Known rows, with every way that one mark hangs from another
j833(j93(j862(j48 j192 j570))): 24 9 18 0 21 30 2 19 -23 13 -12 -7 1 8 -7 8 -17 26 7 23 24 35 -4 9 9 -1 -5 10
j574(j833): 20 2 1 3 13 12 -9 6 -5 25 -1 7 -10 1 3 4 0 20 6 14 16 20 -10 19 -14 3 11 1
j192(j570 j833): 34 -7 -1 -2 5 4 -12 -8 -18 14 5 -2 10 -18 5 -2 10 21 2 5 30 19 -30 15 -14 -9 14 -12
j862(j48 j192 j570 j833(j93)): 20 4 28 4 34 25 -16 16 -12 11 10 3 -26 -2 -12 6 -6 21 3 34 4 42 -5 15 2 -6 -3 -10
j574(j93(j862(j833)) j192): 32 -17 32 -6 4 21 -21 -5 -22 15 -3 6 -3 3 4 -22 -37 40 -3 9 19 -12 18 17 12 -2 4 14
j93(j48 j570 j862(j574 j833)): 5 6 11 12 7 7 14 5 -7 31 -16 -19 -21 20 -11 -14 -10 43 31 46 6 1 -22 8 -6 0 3 3
j833(j93(j48 j570 j862(j574))): 2 17 6 8 5 8 22 10 -6 32 -27 3 -9 24 -10 -3 -11 38 31 34 16 16 -16 3 -4 -1 -1 6
j574(j192(j93(j48)) j570 j833): -7 8 13 7 33 6 -15 7 3 23 -4 26 -29 -1 21 -12 -9 42 10 17 -1 -8 8 18 -38 -2 2 -1
j570(j833(j93(j48 j862))): -6 18 -13 -5 7 19 21 5 -17 18 -27 5 -1 30 -13 7 -9 43 22 12 20 25 -14 13 -3 10 11 25
j192(j833(j93)): 32 5 -3 -4 4 11 5 5 -11 24 -6 15 7 -6 -8 7 -3 21 8 12 31 29 -20 9 -11 -10 10 -10
j570(j833(j93)): 4 9 -10 -5 8 11 0 -7 -8 13 -1 19 4 14 -11 12 -3 28 17 5 23 46 -13 16 -1 4 18 10
j570(j833(j93(j48 j862(j192)))): -8 17 -13 1 19 28 11 -1 -22 20 -18 2 -9 32 -16 10 -7 47 27 20 21 18 -16 11 -2 12 11 23
j833(j93(j48 j570 j862(j192))): 6 16 1 6 19 17 16 5 -13 32 -25 3 -10 24 -13 2 -8 38 32 31 22 12 -14 3 -2 0 -2 13
j862(j48 j192 j570 j574 j833): 15 -1 32 19 32 24 -29 10 -14 8 24 -18 -32 -9 -8 -3 -7 27 6 48 2 31 -16 15 0 -4 7 -22
j192(j93(j48) j570(j833)): -9 15 -7 1 20 3 -11 1 -7 0 0 24 -11 3 4 1 17 48 13 13 12 19 -15 20 -28 2 17 8
j833(j93): 17 8 5 0 10 9 3 11 -12 17 -11 24 -3 6 -4 9 -6 18 9 13 24 42 -7 7 1 -2 4 -4
j833(j93(j570 j862(j48 j574))): 24 8 16 -1 1 8 7 1 1 22 -8 -3 14 7 -8 2 -14 18 22 26 21 39 -11 7 7 -12 -5 11
j93(j48 j862(j192)): 6 10 -1 11 20 29 8 12 -34 20 -27 -14 -17 22 -6 -1 -11 42 19 30 26 3 -17 5 -4 10 6 9
j570(j833(j93(j862))): 8 8 -9 -9 4 21 9 -4 -14 15 -12 4 13 22 -11 10 -13 34 17 7 27 35 -10 15 6 7 11 26
j833(j93(j48 j862(j574(j570)))): -13 12 9 9 14 10 18 23 -13 26 -31 -1 -16 24 5 -2 -13 38 20 32 18 16 -6 1 -8 -2 -6 -1
j574(j192(j93) j570 j833): 8 -2 16 2 29 8 -26 -2 6 20 12 25 -15 -10 24 -9 -11 34 4 11 5 3 12 20 -29 -5 2 -1
j570(j833): 6 3 -12 0 6 10 -6 -12 -13 7 5 1 6 7 -7 5 -2 29 15 5 27 39 -18 19 -5 7 28 9
j833(j93(j862)): 23 6 6 -5 5 19 13 14 -18 21 -23 8 7 16 -4 7 -17 26 10 14 28 30 -4 6 10 0 -3 12
j833(j93(j48 j862(j192 j574))): -3 16 7 12 24 30 10 17 -25 28 -23 3 -24 26 -9 5 -11 44 23 42 16 9 -15 0 0 7 -2 1
j192(j93(j48 j862) j570 j833): 25 10 0 -4 11 13 6 14 -15 13 -17 4 2 -5 6 -6 7 50 7 21 25 -8 -20 13 -30 -8 3 5
j570(j833(j93(j48 j862(j574)))): -12 19 -9 2 8 20 17 4 -16 21 -20 1 -7 30 -13 6 -9 46 26 23 16 22 -18 11 -3 10 11 17

Rows
34 4 10 7 21 23 -16 7 -19 8 12 -20 2 -21 -7 4 -5 23 2 22 30 30 -25 17 -15 -9 17 -14 -> j862(j48 j192(j833) j570)
20 19 -5 4 13 10 6 17 -5 15 -10 19 -7 -10 -3 0 4 46 10 26 25 6 -19 11 -38 -9 15 -10 -> j192(j93(j48) j833)
22 7 12 5 11 20 -6 16 -7 9 -2 5 2 2 3 1 -13 45 9 34 24 16 -5 8 -9 -3 6 4 -> j192(j93(j862(j574)))
18 -6 27 10 14 18 -20 -10 -18 18 14 8 -29 -1 -3 -12 -19 28 10 30 -2 13 -13 12 6 4 7 -17 -> j862(j574(j192) j833)
27 -5 18 0 9 21 6 20 -22 15 -13 -22 -9 9 -4 -8 -22 36 4 27 18 18 -8 15 4 4 2 5 -> j93(j862(j570 j833))
-14 -3 0 11 13 1 -15 -12 -3 11 14 -11 -3 3 10 -1 -4 32 18 18 23 35 -15 15 -13 -3 22 -9 -> j862(j574(j570(j833)))
-9 15 -17 7 5 -5 11 -13 -2 19 -9 1 -3 14 -13 -4 3 37 33 14 19 25 -27 18 -18 3 27 11 -> j93(j48 j570(j833))
19 -13 16 6 32 18 -31 -11 -22 14 19 2 -29 -3 0 -1 10 25 7 28 8 17 -17 13 1 -1 3 -12 -> j862(j192(j570) j833)
2 18 0 6 9 -3 17 8 -1 28 -23 23 -12 13 -11 0 0 26 26 20 16 31 -15 6 -11 -4 5 -1 -> j833(j93(j48 j570))
8 19 0 9 14 -5 4 10 8 15 -8 23 -10 0 -3 -4 4 42 23 28 18 20 -10 10 -29 -6 13 -1 -> j192(j93(j48 j570))
18 15 -6 11 26 12 -7 -3 -1 22 7 12 -11 -9 -9 0 9 48 25 37 25 2 -24 10 -34 -12 18 -9 -> j862(j192(j93(j48 j570) j833))
22 1 11 2 0 -2 -11 -16 -7 26 -4 13 1 -11 -2 -25 -19 42 13 6 25 -19 -5 18 -22 -13 21 -2 -> j574(j93(j48 j570) j192(j833))
28 4 20 -1 16 21 -2 27 -8 7 -5 1 -8 0 0 -5 -16 48 2 33 15 15 1 14 -10 -2 1 6 -> j192(j93(j862(j570 j833)))
24 4 29 7 38 24 -28 19 -5 -1 23 5 -25 -15 -6 2 -3 34 1 41 5 31 -2 18 -13 -9 4 -10 -> j862(j48 j192(j93) j570 j833)
29 4 -3 3 19 15 -8 -13 -7 29 10 9 3 -5 -13 8 3 27 23 24 30 22 -25 8 -10 -12 12 -10 -> j862(j192(j833(j93(j570))))
33 -5 25 -9 16 14 -17 9 -7 -1 4 6 1 -9 8 -4 -1 29 -3 21 11 21 0 17 -5 -12 -10 12 -> j192(j93(j862(j48 j833)) j570)
17 11 1 -3 13 21 0 16 -9 2 -3 -1 9 5 -2 1 -15 54 9 19 26 23 -5 20 -13 3 16 19 -> j192(j93(j862(j570(j833))))
5 19 6 3 11 19 27 36 -23 22 -41 2 -13 22 -7 -1 -16 41 13 23 19 19 -9 7 -4 6 -1 8 -> j833(j93(j48 j862(j570)))
33 0 9 -3 23 17 -23 -8 -17 13 14 6 4 -18 -2 10 11 12 4 13 24 31 -22 13 -8 -16 1 -8 -> j862(j48 j192(j570 j833(j93)))
0 3 4 3 15 13 -10 2 1 6 6 -4 7 6 10 -1 -11 52 16 28 25 19 -1 14 -17 -6 12 11 -> j192(j93(j862(j574(j570(j833)))))
27 -1 12 -5 13 13 -12 9 -13 3 -4 11 8 -4 13 -2 0 38 2 15 25 15 -3 13 -9 -5 0 11 -> j192(j93(j862) j570)
18 -5 24 13 26 34 -11 12 -26 20 5 -29 -26 11 -8 -5 -19 46 13 49 12 7 -15 10 6 5 4 -7 -> j93(j862(j192 j570 j574 j833))
13 -3 19 13 31 19 -41 -9 -8 16 28 -5 -18 -12 7 6 14 16 6 30 4 20 -19 18 -11 -3 3 -9 -> j862(j48 j192(j570) j574(j833))
-11 9 -8 5 31 17 -13 -12 -22 14 2 15 -20 15 -6 8 14 37 20 17 14 23 -23 14 -9 7 13 3 -> j862(j192(j570(j833(j93(j48)))))
28 -6 19 -7 17 15 -14 9 -10 6 2 10 -5 -2 9 -5 0 39 1 25 13 11 -3 14 -6 -7 -6 9 -> j192(j93(j862(j833)) j570)
35 -5 8 1 21 16 -28 -14 -21 7 18 -9 7 -23 2 5 12 13 2 13 28 26 -28 16 -11 -13 9 -9 -> j862(j48 j192(j570 j833))
19 11 -2 2 16 4 -5 10 -8 11 -4 20 -8 -15 5 -3 17 43 6 19 20 4 -23 14 -38 -11 11 -11 -> j192(j93(j48) j570 j833)
31 0 3 3 29 18 -30 -7 -13 10 23 13 -3 -20 5 5 16 38 6 24 27 8 -20 13 -24 -12 11 -13 -> j862(j192(j93 j570 j833))
30 4 17 0 3 20 5 21 -21 4 -18 -26 13 -1 0 -3 -21 22 0 13 28 35 -8 15 3 0 5 13 -> j93(j862(j48 j570))
